Known rows, with every way that one mark hangs from another
q498[q251[q367[q246[q649[q792]]]]]: [ 0.41  1.22 -0.15  1.25  0.18 -0.41  3.84  3.15  0.60 -1.20 -2.60 -1.82
 -1.12  0.71  3.64  0.99 -0.63  0.27 -1.34 -1.13 -0.03  1.83  1.92  2.43
  1.80  2.05 -1.02  0.64  1.10 -1.38  0.80 -0.44 -1.70]
q265[q797]: [-0.44 -0.72 -2.13 -1.34 -0.04 -0.36 -1.47 -0.78 -0.16  0.43  0.05 -0.74
  0.18  1.14  1.29  0.40  0.28  0.59  0.58 -0.31 -0.01  0.84  0.45  0.13
 -1.29 -0.08  0.39 -0.44  0.95 -0.65  0.54 -0.38  1.87]
q649[q246 q792 q797]: [-2.24  2.86 -2.69  0.51 -1.76  1.27 -0.71 -0.93 -0.57 -0.14 -0.96 -1.12
  2.38  1.80  1.79  1.06 -0.54 -1.58  4.49 -2.08  4.16  2.91  2.05 -1.39
 -1.05 -0.32 -0.70 -2.28  0.50  0.68 -0.96  1.52  3.71]
q251[q367[q246[q649[q792 q797]]] q498]: [-0.82  1.98 -1.79  0.65  0.47 -0.07  0.64  2.69  1.63 -2.53 -1.85 -3.57
 -0.61  2.15  3.25  0.64  0.05 -0.09  0.28 -0.81  0.78  2.47  0.97  4.58
  1.31  2.20  0.56 -1.07  0.99 -2.42  0.94 -0.22 -1.60]
q246[q367 q649[q797[q265]]]: [-0.36  1.54 -4.44 -0.35  0.74  0.02 -4.33 -0.11 -1.17  2.80 -0.35 -1.57
 -0.18  0.58  1.45 -0.34 -1.25  0.77  1.26  0.07  1.63  2.70  1.42  2.32
  0.37  0.39  2.62 -1.31  0.27 -0.13 -1.19 -0.97  1.90]
q251[q367[q246[q649]]]: [ 0.37  1.85 -0.39  1.07  0.59 -0.65  1.23  1.90  1.53 -0.17 -0.66 -1.88
 -1.61  1.10  1.46  0.81  0.01 -0.11 -0.80  0.22 -1.07  0.97  0.73  3.52
  1.13  1.75  1.31 -0.09  0.78 -2.21 -0.23  0.06 -2.05]
q367[q251[q498]]: [ 0.51  0.62 -0.68 -1.07  0.79 -0.16  1.39  1.34 -0.62 -2.98 -1.19 -1.31
 -0.14 -0.67  1.57 -0.73 -0.26  1.34 -1.97  0.33 -1.45  1.00  0.38  0.91
  1.61  0.82 -0.53  0.17  0.88 -0.02  0.08  0.50 -1.65]
q649[q246[q367[q251]] q792 q797[q265]]: [-1.60  2.83 -5.72 -0.90 -0.78  0.02 -1.14 -0.97 -1.93 -0.95 -1.28 -3.00
  2.09  1.86  2.51 -0.62 -1.20  0.08  3.56 -1.31  3.82  3.45  3.26 -0.56
 -0.53 -0.39 -0.23 -2.85  1.24  1.75 -1.62  0.67  3.39]
q367[q246]: [ 0.58  1.42  1.20  0.57  0.24 -0.52  1.19  0.76  1.04 -0.05  0.31 -1.07
 -1.23  0.85  0.37  0.34  1.22 -0.08 -0.25  1.03 -0.15  0.29  0.59  1.41
  0.59  1.16  1.14 -0.77 -0.02 -1.53 -0.32  0.06 -1.02]
q649[q792]: [-0.10  0.02 -1.61  0.85 -1.39 -0.09  0.54 -0.22 -0.38 -0.64 -0.70  0.39
  0.62  0.28  0.31  0.96  0.05 -0.93  1.97 -0.36  2.02  0.64  1.12 -0.58
 -0.50 -0.02 -0.93 -0.48  0.38  0.22  0.89 -0.46  1.24]
q246[q367[q251] q649]: [ 1.91  2.72 -2.53 -0.44  0.50 -0.55 -2.05  0.97 -2.16  0.79 -1.01 -0.47
 -1.29 -1.87  1.23 -0.65 -1.36  1.11  0.21  1.15 -1.59  2.05  1.34  2.30
  1.95  1.07  2.39  0.04  0.40 -0.15 -1.96 -0.54 -1.67]
q498[q251[q367[q246]]]: [ 0.26  0.29  1.09  0.34  0.99 -0.42  4.48  3.14  0.87 -2.06 -1.85 -2.41
 -0.96  0.75  3.28 -0.40 -0.32  0.93 -2.44 -1.22 -0.84  0.69  1.10  1.75
  1.84  1.82 -1.16  0.58  0.74 -1.29  0.86  0.12 -2.83]
q367[q246 q251]: [ 1.59  2.23  0.48 -0.41  0.80 -0.45  2.69  1.37  0.35 -1.15 -0.06 -1.25
 -1.30  0.00  1.37  0.80  0.83  0.76 -2.06  1.26 -1.53  1.12  1.60  1.48
  1.57  1.54  0.95 -0.48  0.71 -1.50 -0.57  0.87 -1.93]
q649[q246[q367[q251[q498]]] q792 q797[q265]]: [-1.83  2.62 -5.40 -1.04 -0.63  0.02 -1.21 -0.31 -1.89 -2.13 -1.76 -3.74
  2.06  2.05  2.80 -1.12 -1.26  0.53  3.48 -1.23  3.39  3.64  2.91  0.00
 -0.18 -0.20 -0.47 -3.00  1.27  1.78 -1.34  0.58  2.82]
q367[q246[q649[q792 q797]] q251[q498]]: [ 0.46  3.91 -2.34  0.37  0.54  0.15  0.68  1.93  0.09 -0.98 -1.68 -1.86
 -0.87  0.71  3.30  2.10  0.48  0.42 -0.69  0.66  0.74  3.87  2.55  3.38
  2.01  2.36  1.36 -1.16  1.09 -2.35 -0.32  0.62  0.14]
q251[q367[q246[q649]] q498]: [ 0.01  1.68 -0.13  0.64  1.16 -0.66  1.08  3.03  1.69 -2.56 -1.86 -3.44
 -1.65  1.59  2.47 -0.37  0.00  0.60 -1.01 -0.10 -1.45  1.53  0.06  4.63
  1.77  2.14  0.82 -0.26  0.80 -2.33  0.32 -0.31 -3.52]

Rows
[-0.61  1.48 -3.09  0.88  0.41 -0.29  0.81  1.18  1.54  0.03 -0.66 -2.75
 -0.69  2.50  2.36  1.68  0.05 -0.37 -0.20 -0.49  1.58  2.36  2.04  3.38
  0.36  1.47  0.79 -1.10  1.16 -1.83  0.73 -0.07  0.67]  q251[q367[q246[q649[q792 q797[q265]]]]]
[ 0.42  3.24 -0.84 -0.85 -0.17 -0.55 -0.28  0.14 -1.93 -1.50 -1.33 -1.67
  0.11 -0.44  0.86 -2.35 -1.23  0.77  2.08  0.15 -1.37  1.06  0.88 -0.21
  0.90  0.06  0.47 -1.21  0.36  1.51 -3.26  1.10 -1.75]  q649[q246[q367[q251]]]
[ 0.07  3.40 -3.42  0.25  0.58 -0.08  0.45  1.72  0.58 -0.79 -1.78 -2.67
 -1.03  1.35  3.25  2.21  0.30  0.97 -1.14  0.95  1.06  4.16  2.97  3.56
  1.57  2.00  1.05 -1.23  1.54 -1.87  0.15  0.35  1.02]  q367[q246[q649[q792 q797[q265]]] q251[q498]]
[ 1.58  3.87 -0.47  0.43  0.60 -0.51  1.21  1.56  0.40  0.82 -0.94 -0.43
 -2.26 -0.49  1.56  1.75  0.44  0.74 -1.99  1.75 -1.78  2.25  1.96  2.68
  2.05  1.93  2.00  0.21  0.70 -2.07 -1.16  0.85 -1.25]  q367[q246[q649] q251]
[ 0.44  2.92 -4.93 -0.39  0.06  0.46 -2.57  1.02 -2.22 -0.62 -1.82 -1.36
  0.28 -0.66  2.94 -0.11 -1.42  0.39  2.09 -0.30  1.54  3.61  2.25  2.80
  1.61  1.23  1.73 -1.26  0.84 -0.51 -0.79 -0.48  0.23]  q246[q367[q251[q498]] q649[q792 q797]]
[ 0.34  2.32 -3.18 -0.24  0.44  0.49 -4.09  0.14 -1.44  2.42 -0.23 -0.70
 -0.01 -0.37  1.42 -0.42 -1.25  0.22  2.16 -0.25  1.29  2.43  1.01  2.18
  0.82  0.77  2.93 -0.94 -0.07 -0.72 -1.38 -0.45  0.63]  q246[q367 q649[q797]]
[-1.06  1.31 -2.00  0.10  1.44 -0.56  0.34  2.61  1.89 -1.87 -1.62 -4.55
 -1.09  2.78  3.10 -0.11 -0.05  0.90 -1.35 -0.34 -0.06  2.38  0.66  4.75
  1.19  1.91  0.82 -0.98  1.19 -2.27  0.65 -0.26 -1.25]  q251[q367[q246[q649[q797[q265]]]] q498]
[ 0.15  3.13 -0.76 -1.03 -0.03 -0.64 -0.14  0.83 -1.74 -2.67 -2.01 -2.18
  0.09 -0.15  1.35 -2.86 -1.20  1.06  1.89  0.07 -1.58  1.32  0.45  0.43
  1.25  0.13  0.26 -1.34  0.53  1.28 -2.86  0.89 -2.44]  q649[q246[q367[q251[q498]]]]
[-0.12  1.31 -1.00  0.91  0.18  0.20  3.25  3.01  0.55 -0.72 -2.29 -2.23
 -0.35  1.06  4.22  1.36 -0.54  0.15 -1.17 -1.86  1.24  2.57  2.30  2.21
  1.62  2.19 -0.63  0.13  1.18 -1.77  0.84  0.15 -0.49]  q498[q251[q367[q246[q649[q792 q797]]]]]
[ 1.30  0.89 -1.33 -1.74  0.79 -0.67 -0.14  1.48 -2.16 -2.87 -1.11 -2.07
 -0.28 -1.17  1.47 -2.98 -0.79  1.48 -0.13  0.58 -1.58  0.55  0.26  1.57
  1.86  0.63  0.91 -0.68  0.29  0.47 -1.07 -0.69 -3.03]  q246[q367[q251[q498]]]
[ 0.00  3.20 -2.27 -0.23 -1.16 -0.77  0.56  0.47 -2.16 -3.17 -2.52 -1.92
  0.74  0.11  1.65 -2.02 -1.20  0.04  3.84 -0.33  0.59  2.11  1.68  0.09
  0.83  0.18 -0.60 -1.88  0.81  1.61 -2.07  0.25 -0.72]  q649[q246[q367[q251[q498]]] q792]
[-0.93  3.57 -3.98 -0.75 -1.05  0.57 -0.93 -0.55 -2.22 -1.22 -1.14 -1.87
  2.38  0.71  2.47 -0.58 -1.15 -0.75  4.62 -1.65  3.08  3.28  2.69 -0.65
  0.08  0.10  0.12 -2.54  0.65  0.96 -1.72  1.33  1.90]  q649[q246[q367[q251]] q792 q797]
[-1.17  3.45 -3.98 -0.83 -0.97  0.72 -0.92  0.14 -2.13 -2.46 -1.71 -2.61
  2.29  0.85  2.92 -1.26 -1.18 -0.33  4.39 -1.68  2.83  3.41  2.32  0.02
  0.42  0.35 -0.11 -2.65  0.82  1.01 -1.66  1.21  1.04]  q649[q246[q367[q251[q498]]] q792 q797]
[ 1.11  2.18  0.50 -0.54  1.17 -0.65  2.62  2.19  0.42 -3.01 -1.05 -2.29
 -1.34  0.22  2.20 -0.29  0.87  1.25 -2.25  1.32 -1.70  1.32  0.97  2.47
  2.14  1.72  0.64 -0.65  0.68 -1.53 -0.46  0.63 -2.67]  q367[q246 q251[q498]]
[-2.10  2.25 -5.07 -0.25 -1.12  0.20 -1.95 -1.26 -1.52 -0.15 -1.01 -3.02
  2.20  2.54  1.91 -0.75 -1.13 -0.39  4.60 -1.38  4.45  3.10  2.76 -0.52
 -1.24 -0.80 -0.10 -3.23  0.81  1.74 -1.17  0.24  3.92]  q649[q246[q367] q792 q797[q265]]
[ 1.43  2.55 -2.45 -0.63  0.79 -0.60 -1.95  1.67 -2.01 -0.62 -1.84 -1.17
 -1.36 -1.57  1.74 -1.53 -1.48  1.49  0.06  1.30 -1.98  2.10  0.81  3.06
  2.42  1.20  2.08  0.00  0.40 -0.21 -1.74 -0.63 -2.22]  q246[q367[q251[q498]] q649]
[ 1.62  3.94 -1.63  0.97 -0.03 -0.44  1.54  1.31  0.03  0.38 -1.18 -0.45
 -1.70 -0.44  1.79  2.51  0.35  0.23 -0.81  1.60 -0.34  2.64  2.69  2.55
  1.78  2.09  1.41 -0.27  0.94 -1.73 -0.46  0.59 -0.14]  q367[q246[q649[q792]] q251]
[ 1.36  3.85 -0.40  0.14  1.01 -0.61  1.15  2.36  0.49 -0.99 -1.71 -1.84
 -2.33 -0.06  2.26  1.05  0.33  1.39 -2.32  1.73 -2.15  2.73  1.25  3.69
  2.49  2.32  1.69 -0.20  0.86 -2.11 -0.95  0.51 -2.04]  q367[q246[q649] q251[q498]]
[-0.21  1.68 -1.03  1.06  0.49 -0.71  1.33  2.77  1.57 -2.93 -2.23 -3.31
 -1.28  1.58  2.62  0.12  0.06  0.24 -0.04 -0.15 -0.52  2.01  0.77  4.40
  1.51  2.12  0.49 -0.49  1.04 -2.19  0.62 -0.59 -2.72]  q251[q367[q246[q649[q792]]] q498]
[ 1.22  3.83 -1.22  0.80  0.35 -0.57  1.47  2.15  0.21 -1.57 -2.17 -1.53
 -1.79  0.08  2.43  1.56  0.48  0.76 -1.00  1.58 -0.83  3.09  2.07  3.43
  2.15  2.24  1.01 -0.58  1.18 -1.85 -0.35  0.16 -1.26]  q367[q246[q649[q792]] q251[q498]]
[-2.85  2.16 -4.57  0.38 -1.24  0.61 -1.01 -1.26 -0.30  0.33 -0.91 -2.15
  2.28  3.04  1.58  1.23 -0.51 -0.91  3.45 -1.63  4.74  3.25  2.63 -1.22
 -1.59 -0.71 -0.93 -2.44  1.04  1.38 -0.43  1.17  5.12]  q649[q246 q792 q797[q265]]
[-1.23  3.13 -1.96 -0.93 -0.03  0.73 -2.44 -0.55 -1.47  0.04 -0.14 -2.18
  1.67  1.17  1.66 -1.69 -1.05 -0.21  3.72 -1.42  1.79  2.00  0.99 -0.30
 -0.02 -0.30  1.16 -2.28 -0.22  0.63 -2.32  1.32  0.68]  q649[q246[q367] q797]
[ 0.93  4.15 -2.53  0.61  0.05  0.36  0.64  1.04  0.01  0.98 -0.68 -0.75
 -0.87  0.18  2.61  3.10  0.37 -0.22 -0.54  0.63  1.09  3.44  3.12  2.49
  1.46  2.04  1.83 -0.80  1.05 -2.12 -0.41  0.95  1.03]  q367[q246[q649[q792 q797]] q251]
